What can hang from each mark:
j674: j521 j723
j723: j97 j674
j521: j415
j780: j97
j427: j97 j674
j97: j427 j780
j639: j415 j674
j415: j639

Each row was made from one small tree. The marks that hang from a mark follow it in brackets, in the order of their numbers. Every link used is in the known rows. Write each row's tree.
Known rows:
j723(j97(j427(j674))): [ 0.22  0.46  0.11  0.20  0.03  0.48 -0.33  0.59  0.26  0.38  0.01  0.05
 -0.24  0.21  0.09 -0.19  0.10  0.15]
j674(j521(j415(j639)) j723(j97(j427 j780))): [-0.38  0.19 -0.19  0.31  0.14  0.01 -0.37  0.72 -0.31  0.36  0.16 -0.06
 -0.44  0.66 -0.09 -0.35  0.31  0.51]
j723(j97): [ 0.13  0.14  0.04  0.09  0.03  0.04 -0.13  0.42  0.02  0.03 -0.08 -0.17
 -0.04  0.10  0.09 -0.14 -0.03  0.03]
j427(j97(j780) j674(j521(j415) j723)): [-0.07  0.18  0.19  0.51 -0.04 -0.12 -0.27  0.58 -0.28  0.10  0.31 -0.03
 -0.27  0.83 -0.23 -0.39  0.28  0.21]
j639(j415 j674(j521 j723)): [-0.01  0.30  0.12  0.12 -0.18 -0.32 -0.11  0.25  0.25  0.05  0.11 -0.56
 -0.08  0.44 -0.09 -0.30  0.02 -0.08]
j427(j97 j674(j521(j415(j639)) j723)): [-0.37  0.26  0.18  0.44  0.19  0.02 -0.24  0.63  0.03  0.24  0.30 -0.03
 -0.30  0.70 -0.54 -0.17  0.42  0.14]
j723(j97(j427 j780) j674(j521(j415(j639)))): [-0.08  0.34 -0.13  0.14  0.12  0.28 -0.45  0.50 -0.03  0.52  0.02  0.28
 -0.51  0.44 -0.16 -0.13  0.12  0.56]
j780(j97(j427(j674(j521(j415(j639)) j723)))): [-0.52  0.55  0.06  0.27  0.17  0.31 -0.26  0.69  0.08  0.55  0.17  0.06
 -0.58  0.48 -0.28 -0.19  0.46  0.33]
j723(j97(j427 j780) j674(j521)): [ 0.21  0.36 -0.02  0.00 -0.12  0.29 -0.23  0.61  0.01  0.46  0.11  0.08
 -0.31  0.17  0.06 -0.39 -0.07  0.48]
j97(j427): [ 0.07  0.09 -0.13  0.09 -0.05  0.30 -0.07  0.11  0.07  0.25  0.03  0.15
 -0.15  0.01  0.08 -0.02  0.13  0.16]
j780(j97): [ 0.00  0.26 -0.01 -0.05  0.05  0.10  0.00  0.23 -0.05 -0.01 -0.14 -0.10
 -0.17 -0.09  0.04 -0.11  0.03  0.04]
j723(j674(j521)): [-0.02  0.15  0.15 -0.10 -0.12  0.03  0.06  0.19  0.21  0.29  0.16  0.06
 -0.07 -0.03 -0.17 -0.07 -0.08  0.13]
j521(j415(j639(j674(j723(j97(j427 j780)))))): [-0.16  0.49 -0.27  0.30  0.26  0.14 -0.91  0.43 -0.08  0.08 -0.15 -0.19
 -0.38  0.69  0.09 -0.35  0.35  0.48]
j723(j674): [ 0.06  0.23  0.03 -0.16  0.05  0.20 -0.21  0.06  0.23  0.07 -0.02  0.08
 -0.11 -0.04 -0.03 -0.03 -0.03  0.08]
j415(j639(j674(j521 j723(j97(j780))))): [-0.31  0.42 -0.03  0.01  0.13 -0.24 -0.42  0.50 -0.08 -0.01  0.08 -0.51
 -0.08  0.39 -0.15 -0.56  0.02  0.38]
j415(j639(j674(j723))): [-0.37  0.38 -0.11 -0.08  0.25 -0.03 -0.46  0.06  0.20 -0.12 -0.01 -0.35
 -0.03  0.19 -0.19 -0.23  0.20  0.14]
j780(j97(j427(j674(j521(j415) j723)))): [-0.24  0.47  0.17  0.41 -0.07  0.26 -0.20  0.75  0.04  0.52  0.17  0.01
 -0.52  0.51 -0.03 -0.27  0.39  0.24]
j521(j415(j639)): [-0.29 -0.02 -0.10  0.14  0.24  0.00 -0.24 -0.11 -0.06  0.06 -0.09  0.20
 -0.21  0.26 -0.23  0.25  0.19  0.08]
j674(j521(j415(j639)) j723(j97(j427))): [-0.41  0.20 -0.07  0.36  0.14  0.09 -0.25  0.83 -0.04  0.47  0.15 -0.11
 -0.39  0.55 -0.16 -0.18  0.39  0.35]

Write each row's tree:
[-0.62 -0.02  0.00  0.21  0.12 -0.22 -0.07  0.30 -0.12  0.19  0.22 -0.08
 -0.21  0.45 -0.33 -0.02  0.29  0.15] => j674(j521(j415(j639)) j723)
[-0.32  0.44  0.07  0.06  0.13 -0.16 -0.32  0.61  0.20  0.12  0.05 -0.56
 -0.02  0.28 -0.22 -0.40  0.10  0.22] => j415(j639(j674(j521 j723(j97))))
[-0.52  0.28  0.06  0.32  0.13  0.21 -0.27  0.48  0.14  0.55  0.32  0.15
 -0.43  0.56 -0.32 -0.08  0.43  0.29] => j97(j427(j674(j521(j415(j639)) j723)))
[-0.29  0.48  0.09  0.28  0.10  0.39 -0.17  0.45  0.12  0.63  0.04  0.31
 -0.55  0.30 -0.30  0.05  0.28  0.28] => j780(j97(j427(j674(j521(j415(j639))))))
[-0.14  0.22 -0.09  0.20  0.19 -0.02 -0.52 -0.25  0.14 -0.01 -0.25  0.04
 -0.13  0.31 -0.18  0.19  0.16  0.08] => j521(j415(j639(j674)))
[-0.17  0.24  0.25  0.39 -0.02 -0.20 -0.35  0.71 -0.23  0.18  0.21 -0.17
 -0.29  0.78 -0.01 -0.41  0.12  0.23] => j427(j674(j521(j415) j723(j97(j780))))
[ 0.19  0.28 -0.02  0.28 -0.13  0.22 -0.38  0.56 -0.08  0.48  0.02  0.23
 -0.44  0.47  0.08 -0.20  0.05  0.46] => j723(j97(j427 j780) j674(j521(j415)))
[ 0.21  0.51  0.05  0.13  0.03 -0.14 -0.52  0.52  0.29 -0.14 -0.15 -0.73
 -0.13  0.53  0.15 -0.40  0.04 -0.09] => j639(j415 j674(j723(j97)))
[ 0.30  0.43 -0.14 -0.06  0.06  0.44 -0.49  0.46  0.04  0.24 -0.06  0.10
 -0.33  0.17  0.19 -0.35  0.00  0.44] => j723(j97(j427 j780) j674)
[-0.10  0.21 -0.07  0.16 -0.10  0.00 -0.12  0.82 -0.25  0.30  0.25 -0.26
 -0.23  0.39  0.13 -0.60  0.13  0.45] => j674(j521 j723(j97(j427 j780)))
[-0.25  0.21  0.19  0.45 -0.12  0.16 -0.19  0.53  0.10  0.52  0.31  0.10
 -0.35  0.58 -0.07 -0.15  0.36  0.19] => j97(j427(j674(j521(j415) j723)))
[-0.04  0.07  0.17  0.17 -0.15 -0.01 -0.09  0.16  0.10  0.31  0.05  0.21
 -0.21  0.27 -0.15  0.12  0.03  0.10] => j723(j674(j521(j415)))
[-0.13  0.35  0.04  0.35  0.11  0.24 -0.40  0.52 -0.08  0.55  0.11  0.27
 -0.47  0.57 -0.20 -0.14  0.15  0.43] => j723(j97(j427(j674(j521(j415(j639)))) j780))
[ 0.00  0.50  0.19  0.15 -0.14  0.40  0.06  0.54  0.18  0.58  0.12  0.11
 -0.35  0.03 -0.10 -0.22  0.10  0.22] => j780(j97(j427(j674(j521))))
[-0.17  0.26  0.10  0.12  0.15  0.07 -0.31  0.51  0.16  0.37 -0.03  0.07
 -0.31  0.32 -0.32  0.06  0.06  0.23] => j723(j97 j674(j521(j415(j639))))
[-0.26  0.42 -0.05  0.28  0.28 -0.05 -0.75  0.43  0.12 -0.08 -0.21 -0.40
 -0.19  0.58 -0.07 -0.17  0.28  0.16] => j521(j415(j639(j674(j723(j97)))))
[ 0.21  0.51 -0.06  0.21 -0.17 -0.09 -0.40  0.65  0.06  0.22  0.06 -0.55
 -0.30  0.64  0.15 -0.63  0.05  0.27] => j639(j415 j674(j521 j723(j97(j427 j780))))
[-0.22  0.24  0.05 -0.01  0.02 -0.12 -0.09 -0.07  0.22  0.17  0.01 -0.12
  0.03  0.02 -0.34 -0.04 -0.02  0.14] => j415(j639(j674(j521)))
[-0.48  0.10  0.05  0.28  0.18 -0.21 -0.20  0.71 -0.09  0.21  0.12 -0.27
 -0.26  0.54 -0.25 -0.16  0.26  0.19] => j674(j521(j415(j639)) j723(j97))
[-0.11  0.12 -0.07  0.43 -0.10 -0.05 -0.28  0.76 -0.35  0.33  0.16 -0.11
 -0.37  0.68  0.16 -0.42  0.25  0.43] => j674(j521(j415) j723(j97(j427 j780)))
[-0.15  0.37  0.14  0.41  0.10  0.32 -0.30  0.63  0.19  0.66  0.10  0.22
 -0.42  0.48 -0.28  0.02  0.23  0.27] => j723(j97(j427(j674(j521(j415(j639))))))
[-0.35  0.25  0.08  0.37  0.20 -0.07 -0.35  0.53 -0.25  0.13  0.32  0.02
 -0.34  0.80 -0.47 -0.32  0.36  0.30] => j427(j97(j780) j674(j521(j415(j639)) j723))
[ 0.14  0.28  0.14  0.48 -0.14  0.19 -0.33  0.57 -0.11  0.53  0.11  0.23
 -0.39  0.60  0.04 -0.21  0.08  0.35] => j723(j97(j427(j674(j521(j415))) j780))
[ 0.21  0.35 -0.02 -0.15  0.09  0.13 -0.43  0.35 -0.03 -0.02 -0.09 -0.05
 -0.19  0.15  0.12 -0.31 -0.14  0.28] => j723(j97(j780) j674)
